What can hang from each mark:
kuzeke: dinip tegur
lida: rurotu
dinip: kuzeke
zeran: rurotu
roka: rurotu
tegur: rurotu
rurotu: dinip lolat rubof samemip tegur

Known rows, with every way that one mark hangs from another:
[zeran [rurotu dinip samemip]]: [ 66.4 -10.1  35.1   9.7  12.3 -29.1  39.3  19.7   7.7  36.9  35.9  34.1
  37.2  16.1  25.3  -4.4   4.1  -7.0]
[tegur [rurotu dinip]]: [ 42.2   2.2  25.2 -33.7  12.5 -49.3  19.9  17.7   2.7  18.9  -4.9  26.8
  38.1   2.5 -19.2  -0.8 -14.7 -40.4]
[zeran [rurotu dinip rubof samemip tegur]]: [ 71.6 -34.5  26.9   6.4  -2.9 -40.6  25.8  -0.7 -10.5  24.0 -20.6  28.8
  26.6 -12.9  40.1 -17.0   0.2  -5.2]
[rurotu dinip lolat rubof samemip tegur]: [ 63.7 -38.7  -6.1   1.8 -13.8 -16.6  20.2  -0.5  -7.3   5.7 -51.5  -0.2
  31.6 -14.4  68.0 -12.1 -13.7  11.2]
[rurotu dinip samemip tegur]: [ 55.5 -10.3  12.4  -7.3   0.9 -44.6  28.4   2.5   2.8  16.7   1.2  26.3
  32.3  -3.2  21.1  -9.9 -23.5  -0.4]
[roka [rurotu lolat rubof]]: [ 68.1 -32.6   8.1 -19.2  17.5  -6.2   9.9  16.9  -8.0  32.7 -28.6 -12.5
  47.3   1.9  54.6   2.2  23.2 -18.5]
[kuzeke dinip [tegur [rurotu rubof]]]: [ 55.6 -10.0  23.1 -13.6  26.3 -66.2  36.9   8.8  14.2  35.3 -27.1  10.3
  34.9 -19.1   1.8  22.8  12.2 -56.1]
[rurotu dinip rubof samemip tegur]: [ 60.9 -26.8   6.0  -3.5  -5.9 -34.4  16.6  -4.8 -10.4  20.9 -46.6  22.0
  37.6 -20.1  38.2 -14.3 -13.2  -8.9]
[roka [rurotu dinip rubof samemip tegur]]: [ 70.9 -36.5  17.9 -17.6  -3.8 -27.9   6.0 -20.2 -16.8  16.8 -70.0  -0.3
  34.0 -10.5  43.2 -16.7  -4.0  -6.7]
[kuzeke dinip [tegur rurotu]]: [ 49.1   6.2  27.7 -17.4  33.0 -74.6  48.1  14.6  27.6  30.1  15.3  13.2
  29.6  -2.3 -19.6  28.0   2.6 -46.5]
[tegur [rurotu lolat rubof]]: [ 55.4 -26.9  -4.1 -23.9  15.5 -25.8  20.7  19.7  -6.8  24.0 -18.2  11.7
  38.6 -12.1  30.1   6.4   6.3 -30.7]
[tegur [rurotu dinip lolat]]: [ 43.4  -9.9  12.7 -27.7   4.0 -29.8  23.2  21.7   5.4   4.8  -9.4   6.3
  33.1   8.7   9.6   0.5 -14.3 -20.3]
[roka [rurotu dinip lolat rubof]]: [ 64.5 -33.0  18.2 -19.5   0.8  -1.7  -0.3  13.3  -9.5  16.9 -64.5 -23.5
  45.4   5.5  51.1  -7.1  11.0 -17.0]
[lida [rurotu tegur]]: [ 60.4 -15.0  29.3 -29.0  20.6 -55.0   6.8  19.1  -3.0  29.3  35.6  61.8
  49.6   1.6   7.5  11.4   1.3 -11.0]
[rurotu samemip]: [ 59.1  -2.8   4.0  -0.7  25.7 -28.7  37.8  19.2   7.5  47.3  50.4  37.0
  48.9   6.6  26.9   8.0   0.4 -10.7]
[lida [rurotu [dinip kuzeke] samemip]]: [ 56.6 -17.5  29.5   6.4   9.3 -18.8  -5.7  22.3  -3.3  54.5  60.2  60.3
  59.7   8.5  41.7   6.7   7.1  -2.3]
[lida rurotu]: [ 60.6  -7.6  31.5 -22.6  29.2 -35.6   8.8  35.4   1.3  49.4  51.0  66.5
  66.2  15.4  10.5  19.4  13.4 -20.1]
[kuzeke dinip]: [ 43.5   4.8  27.3   1.3  29.9 -61.9  35.1  31.6  13.8  47.8  49.0   4.9
  40.3  -2.8   7.3  14.9   8.0 -35.8]
[rurotu dinip lolat tegur]: [ 48.9 -13.5  10.8 -15.3  -3.5 -36.4  20.1  19.0   4.8   0.0  -7.2   2.2
  28.7   0.3  25.4  -7.8 -19.8  -1.5]
[rurotu dinip lolat samemip]: [ 56.9 -14.1   2.9   5.2   0.9  -7.4  33.9  20.8   9.7  19.4  11.4   8.1
  41.7  16.0  54.8  -0.2  -9.8  10.5]
[tegur [rurotu dinip lolat rubof samemip]]: [ 57.5 -35.0  -4.9  -9.3  -4.5 -10.4  24.4   1.9  -6.6   9.5 -55.4   6.5
  35.2  -6.2  52.8  -4.7  -8.1  -7.2]

Rows:
[ 65.2 -21.0  36.8  -5.5  11.0 -21.8 -17.2  26.1  -2.4  55.2   0.6  58.5
  69.4  -6.6  28.8  12.5  20.4 -34.0] : [lida [rurotu [dinip [kuzeke tegur]] rubof]]
[ 57.8 -20.4  11.2   7.7   2.0  -7.6   4.6  28.6   6.4  38.4  -4.2   5.6
  50.1 -11.1  50.2   4.7  10.8 -26.1] : [rurotu [dinip [kuzeke tegur]] lolat rubof]
[ 57.3 -24.9   2.1 -11.0  19.4 -25.8  14.1  19.4   4.0  39.9  11.4  18.3
  38.4 -18.5  33.0  16.1  15.5 -36.9] : [dinip [kuzeke [tegur [rurotu lolat rubof]]]]
[ 63.2 -25.5  38.1  -6.6   1.1 -48.4  13.1  13.0 -11.4  24.6 -24.6  24.3
  29.7 -15.9  14.8 -16.4   3.0 -26.8] : [zeran [rurotu dinip rubof tegur]]
[ 62.5 -19.4   8.5   1.6  22.9 -54.6  48.2  -4.6  15.3  35.4 -24.7  14.2
  33.7 -16.4  24.3  23.5   9.6 -35.1] : [kuzeke dinip [tegur [rurotu rubof samemip]]]
[ 63.6  -9.3  12.1 -31.4  27.4 -45.9  29.3   9.8   6.4  35.2 -30.5  37.6
  47.8 -12.7  -5.6  17.0   7.8 -52.5] : [kuzeke [tegur [rurotu rubof]]]
[ 76.9 -51.3  -0.3  -5.7   2.7 -16.1  10.8   3.4 -12.5  21.1 -16.6  41.7
  47.4  -6.9  79.6   9.7   7.5  22.5] : [lida [rurotu lolat rubof samemip tegur]]
[ 36.1 -12.1  14.1 -15.2   5.7 -28.0   5.0  26.4  -0.5  23.6  37.2   5.4
  29.0  -3.9  17.3  -0.7  -7.1 -25.1] : [tegur [rurotu [dinip kuzeke] lolat]]
[ 63.4 -35.5 -15.2  -9.2  12.0 -15.0  32.8   4.6  -6.5  24.4 -19.0  12.8
  37.6 -10.2  57.9   6.1   4.0  -9.7] : [tegur [rurotu lolat rubof samemip]]
[ 59.2 -14.0   4.1   4.2  21.5 -47.2  64.6   6.0  32.3  15.6  11.0  -2.6
  23.2   6.3  36.4  30.6   0.4  -4.7] : [kuzeke dinip [tegur [rurotu lolat samemip]]]
[ 48.9 -13.2  13.4   4.5  -1.2 -42.5  10.2   5.2  -3.6  34.4  44.4  26.7
  30.3 -15.1  29.1 -11.2 -14.9  -4.8] : [rurotu [dinip kuzeke] samemip tegur]
[ 65.2 -17.5  34.7   5.5   3.5 -47.5  36.2   5.5   3.7  18.3  22.7  32.7
  21.5   3.8  22.1 -11.6  -8.4   4.2] : [zeran [rurotu dinip samemip tegur]]
[ 35.0  -0.2  25.8 -20.7  12.4 -47.1   1.6  21.7  -3.4  38.8  39.8  25.1
  34.3  -9.5 -10.1  -3.1  -7.5 -45.7] : [tegur [rurotu [dinip kuzeke]]]
[ 68.2 -35.9  11.1 -13.1  15.1  -9.5   0.7  34.1  -8.6  38.4   1.8  41.1
  66.5   3.5  59.7  16.0  22.8  -8.9] : [lida [rurotu lolat rubof]]
[ 69.5 -35.5   5.3  -8.6   9.7 -25.8  22.6  11.4   0.4  15.8  29.0  47.6
  41.3  10.2  61.4  15.5  -0.8  30.0] : [lida [rurotu lolat samemip tegur]]
[ 55.0  -5.2  15.2 -26.9   7.7 -32.8  35.8  15.5  23.3  -0.6 -24.4  12.4
  33.9  13.8   1.8  13.2 -11.4 -20.5] : [kuzeke [tegur [rurotu dinip lolat]]]
[ 61.1 -22.7  -2.8 -16.7  19.7 -34.7  28.0   1.4  -9.5  39.7 -14.3  35.4
  43.4 -13.3  26.8   5.5   2.2 -30.2] : [tegur [rurotu rubof samemip]]
[ 63.7 -21.1  22.5  -4.5  16.4 -44.8  36.7  26.2   6.2  16.7  50.9  16.1
  19.0   3.7  31.5   1.3   6.5   0.5] : [zeran [rurotu lolat tegur]]
[ 47.4 -33.8   6.2   0.2 -10.5 -24.8  -9.8  18.4 -14.6  25.2  -6.9  -2.9
  31.2 -29.0  54.9 -15.0  -3.4 -14.9] : [rurotu [dinip kuzeke] lolat rubof tegur]
[ 66.3 -23.9  14.1  -7.1   2.7  -0.5  22.5   5.0   4.2  12.7 -19.6 -15.1
  38.9  25.1  55.7  -4.1   0.2  13.3] : [roka [rurotu dinip lolat samemip]]
[ 60.1 -13.3   6.9  20.1   4.2  -6.9  27.0  19.6  21.0  33.0  40.1  14.4
  42.2   7.6  55.3  10.2  -1.4   3.3] : [rurotu [dinip [kuzeke tegur]] lolat samemip]
[ 56.8 -22.3  25.8  -7.0   2.3 -35.7  -1.5  -8.9  -8.5  30.3  15.8   4.8
  24.9  -6.2  34.3 -14.1  -6.0  -2.3] : [roka [rurotu [dinip kuzeke] samemip tegur]]
[ 56.0  -8.0  23.9   1.0   9.9 -24.0   0.4  24.1   3.8  53.0  -1.1  26.7
  57.0 -17.2  21.2   2.5  10.3 -47.1] : [rurotu [dinip [kuzeke tegur]] rubof]
[ 71.4 -28.3  18.7 -10.3   5.5 -10.6   7.8  -4.2 -12.4  34.3 -55.7   2.7
  50.1   1.2  46.0  -9.3   8.3 -15.8] : [roka [rurotu dinip rubof samemip]]
[ 51.9 -18.4  -0.1 -13.2   1.2 -20.4  35.2   7.8   6.4   3.6  -8.2   7.4
  30.5  11.1  34.0   1.7 -16.2   2.0] : [tegur [rurotu dinip lolat samemip]]
[ 56.6 -18.3  26.0 -15.0   5.0 -13.4   4.0  36.2   4.2  18.8  10.0  35.2
  59.8  23.4  37.3  11.9   2.5   2.2] : [lida [rurotu dinip lolat]]
[ 69.6 -17.9  23.8   3.8  19.8 -51.4  44.5   8.7   4.1  33.1  56.7  38.6
  22.2   0.7  24.3  -0.3   3.3   2.0] : [zeran [rurotu samemip tegur]]
[ 49.2 -26.0   5.4 -23.2  -1.7 -21.1  13.2  15.6  -7.3   9.1 -49.3   1.8
  38.2  -8.0  26.8  -4.0  -4.9 -29.4] : [tegur [rurotu dinip lolat rubof]]
